What can hang from each mark
j749: j148 j166 j370
j148: j749
j672: j370 j453
j134: j166
j166: j134 j749 j870
j453: j134 j672
j370: j672 j749
j870: j166

Known rows, with every way that one mark hangs from another
j749[j166]: [-12   3   1  -6  17   7  -9 -16  -1  16 -25  -4  10  -1   7   0  -1  14
   2   4]
j870[j166[j134]]: [-12   1   1 -12   7   5   1 -20  -9   8  -8 -39   3 -31  18  -2 -10   2
   0  10]
j453[j134[j166]]: [ -6  -5 -20  11  -2 -15 -16   8  14  -4 -18 -31 -14  56 -23 -11   3  18
   0   6]
j370[j749]: [ 10   6   2   5 -12  -3  -5  28  12  12 -25  27  11 -11   2  -7  -7   0
  -4  -6]
j166[j134]: [  2   8  -6  -9   8   1 -12 -15  -2  19  -5 -28 -24   9  16   2 -13  12
   2  14]
j672[j453[j134[j166[j749[j370] j870]]]]: [ -3  -3  -4  -5 -19  -8 -15  35  17   5   6 -33 -19  13  23   2  -2  27
   5  14]
j148[j749[j166[j134 j870] j370]]: [ -5  13   1 -14   8  -3 -35  18   3  29 -12 -77  14  46  28   1 -23   5
   9   6]
j672[j370[j749[j148 j166[j870]]] j453[j134]]: [  9   5  21 -21   0   0  -6  43  11  -6 -31 -23   1 -27  52  -1  13  34
  10   3]
j453[j672[j370[j749[j148 j166[j134 j870]]]]]: [  4   6  31   0  10  -5 -16  12  -4   8 -28  15  -4   4  35  -7  -5  -1
   2  -8]
j134[j166[j749[j148 j370[j672]] j870]]: [-12  11  24  18  -8  -4 -47  36  11  20 -20 -25  -2  40  22   4  -8   6
   6   3]
j749[j148 j166[j134 j870] j370[j672[j453]]]: [-22  19  43 -40   5   3 -57  48 -26  67 -16 -38  17 -36  58   6   2  46
  20  12]
j370[j672[j453] j749]: [  8   7  10 -15 -21   5  -4  42  10  21 -28  60  -6 -58 -21 -14  10  12
  -6   3]
j370[j672[j453[j134]] j749[j148 j166[j870]]]: [ -4  12  20 -22 -16  -2 -31  70   0  36 -57  34  18 -65  12  -8  13  41
   6   5]
j148[j749[j370[j672]]]: [ -1   8  -1  -9  -7  -4 -17  31   6  12   8 -35  10  35 -18  -9  -3 -11
   2   0]
j134[j166[j870]]: [ -2   5   0  20   5  -5 -20   9   5   3 -25 -22 -12  31   3  -2 -11   8
   0  -4]
j453[j134[j166[j749[j370] j870]] j672]: [-10 -10   9  16 -12 -25 -41  22  15   8 -13 -19 -16  83   3 -11 -10   2
   2   3]
j166[j134 j870]: [  4   6  14 -18   8  -2 -33  -3  -9  21 -18 -48 -12   7  48   9 -25  14
   9   8]
j453[j134 j672]: [ -4 -13  -3   2  -9 -22 -12  11   2  -2  -3   6 -10  40 -12 -13   2   3
   0   1]
j370[j672 j749[j148 j166]]: [ -7  17  20  -8  -5   4 -26  46  -2  37 -58  53  24 -51 -13 -12  13  21
   1  -1]
j870[j166[j134 j749[j370]]]: [-17   1  18 -13  -3   7 -19 -13   4  19   3 -52   8  -1  37   4 -17  -8
   3  17]

Rows
[-13  13   8  21 -12  -1 -27  35  17  18  -5  -9 -15  27   6   0   1  11
   2  10] -> j134[j166[j749[j148 j370[j672[j453]]]]]
[ -5   5   7  27  -2  -3 -31   9  21   2 -27 -23 -13  49  17   5 -17   0
   0   4] -> j134[j166[j749 j870]]
[ -8   5  17  19  -5  -4 -41  16  19  14 -13 -35  -7  61  22   3 -18  -1
   3   3] -> j134[j166[j749[j370] j870]]
[ -2  21   5   3  -1  -1 -22  39   1  36 -47   9  19 -29  32  -1  -8  27
   4   2] -> j370[j749[j148 j166[j134]]]
[  5  -1  24   3  10  -3  -3  -1   4  -1 -21  32  -5  12  10 -12   1 -11
  -4 -11] -> j453[j672[j370[j749[j166]]]]
[ -9  10   0 -13   5   1 -24  20   5  23 -10 -38  17  34 -13  -8  -4  -2
   4   3] -> j148[j749[j166 j370[j672]]]
[-22   7  26 -14  -6   6 -26   7  -3  26  -3 -42  14 -22  37   4  -7   0
   6  17] -> j870[j166[j134 j749[j148 j370[j672]]]]
[ 11  11  28 -16   4   9   2  38   6  -3 -25  -4   2 -51  59   3   9  25
   7  -1] -> j672[j370[j749[j148 j166[j870]]] j453]
[  1  -3 -14  -3 -14  -8  -3  30  10  -3  -2 -25 -23  -4  14  -1   1  32
   3  10] -> j672[j453[j134[j166[j870]]]]
[ 10  -6   9 -23   3   2  12   6  12 -26   5 -31 -24  -3  24  -2  18  19
   5   8] -> j672[j370 j453[j134]]
[-10  14  49 -20 -11  -1 -71  36  -1  46 -10 -53   4  21  74  17 -20  11
  18  19] -> j166[j134 j749[j148 j370[j672]] j870]
[ -6  14   5 -24   4   1 -35  25   2  33 -14 -60   6  23  17  -3 -15  11
   8  10] -> j148[j749[j166[j134 j870] j370[j672[j453]]]]
[-10   7  52 -14 -23  -1 -54  58   2  27   0 -24  22  -3  65  17  -6   6
  16   8] -> j166[j749[j148 j370[j672[j453]]] j870]
[  4   1   8  -4   0   0   2  21  21 -23  -4 -36 -29  12  30   0  16  23
   6  11] -> j672[j370 j453[j134[j166[j749[j148]]]]]
[-20  -1  24 -38   4   5 -32  11  -4  45  -3 -12   8   1  -4 -10  12  24
   7  11] -> j749[j166 j370[j672[j453[j134]]]]
[  4  16  15 -10 -25   1  -8  71   1  25 -30  60   5 -80  -3  -9  17  24
   0   2] -> j370[j672[j453] j749[j148]]
[-12  -6  11  19 -14 -26 -43  36  11  10 -14 -19 -10  72  12  -8  -7   8
   5   2] -> j453[j134[j166[j749[j148 j370] j870]] j672]
[-17  20   3  -4  16   2 -24  16 -16  35 -31 -25  10 -26  42   9  -1  39
  11  12] -> j749[j148 j166[j134]]
[-21   2  25  -2 -12   4 -14  18   0   9   6 -33  33 -23  38   7  -3  -8
   5   6] -> j870[j166[j749[j148 j370]]]
[  2  15  19  -4 -17  -1 -19  58  -1  26 -40  56  17 -50 -17 -12  14  11
   0  -4] -> j370[j672 j749[j148]]
[-25  13  50 -30   5   1 -57  49 -26  54 -20 -20  41 -22  38   2  10  28
  19  -1] -> j749[j148 j166[j870] j370[j672]]
[ -2  15 -23   1  12   0 -12   2   9  11 -25 -51   1  31   6  -1 -17   7
   2   9] -> j148[j749[j166[j134]]]
[ -8  11  10  31  -5  -5 -34  29  14   5 -28 -24  -5  33  29   9 -13   8
   4   3] -> j134[j166[j749[j148] j870]]
[  7  -4  12 -10   2   0  -3  11  23 -24  -8 -43 -30  22  32   0   9  18
   5  10] -> j672[j370 j453[j134[j166[j749 j870]]]]
[-23  19  24 -20  11   1 -43  31 -20  58  -4 -47  21  -2  51   6  -2  36
  17  10] -> j749[j148 j166[j134] j370]
[  6  11  28  -5  17   7  -6  13   6  -3 -36  -1  15  -7  29  -4  10   6
   4  -7] -> j672[j370[j749[j148 j166]]]
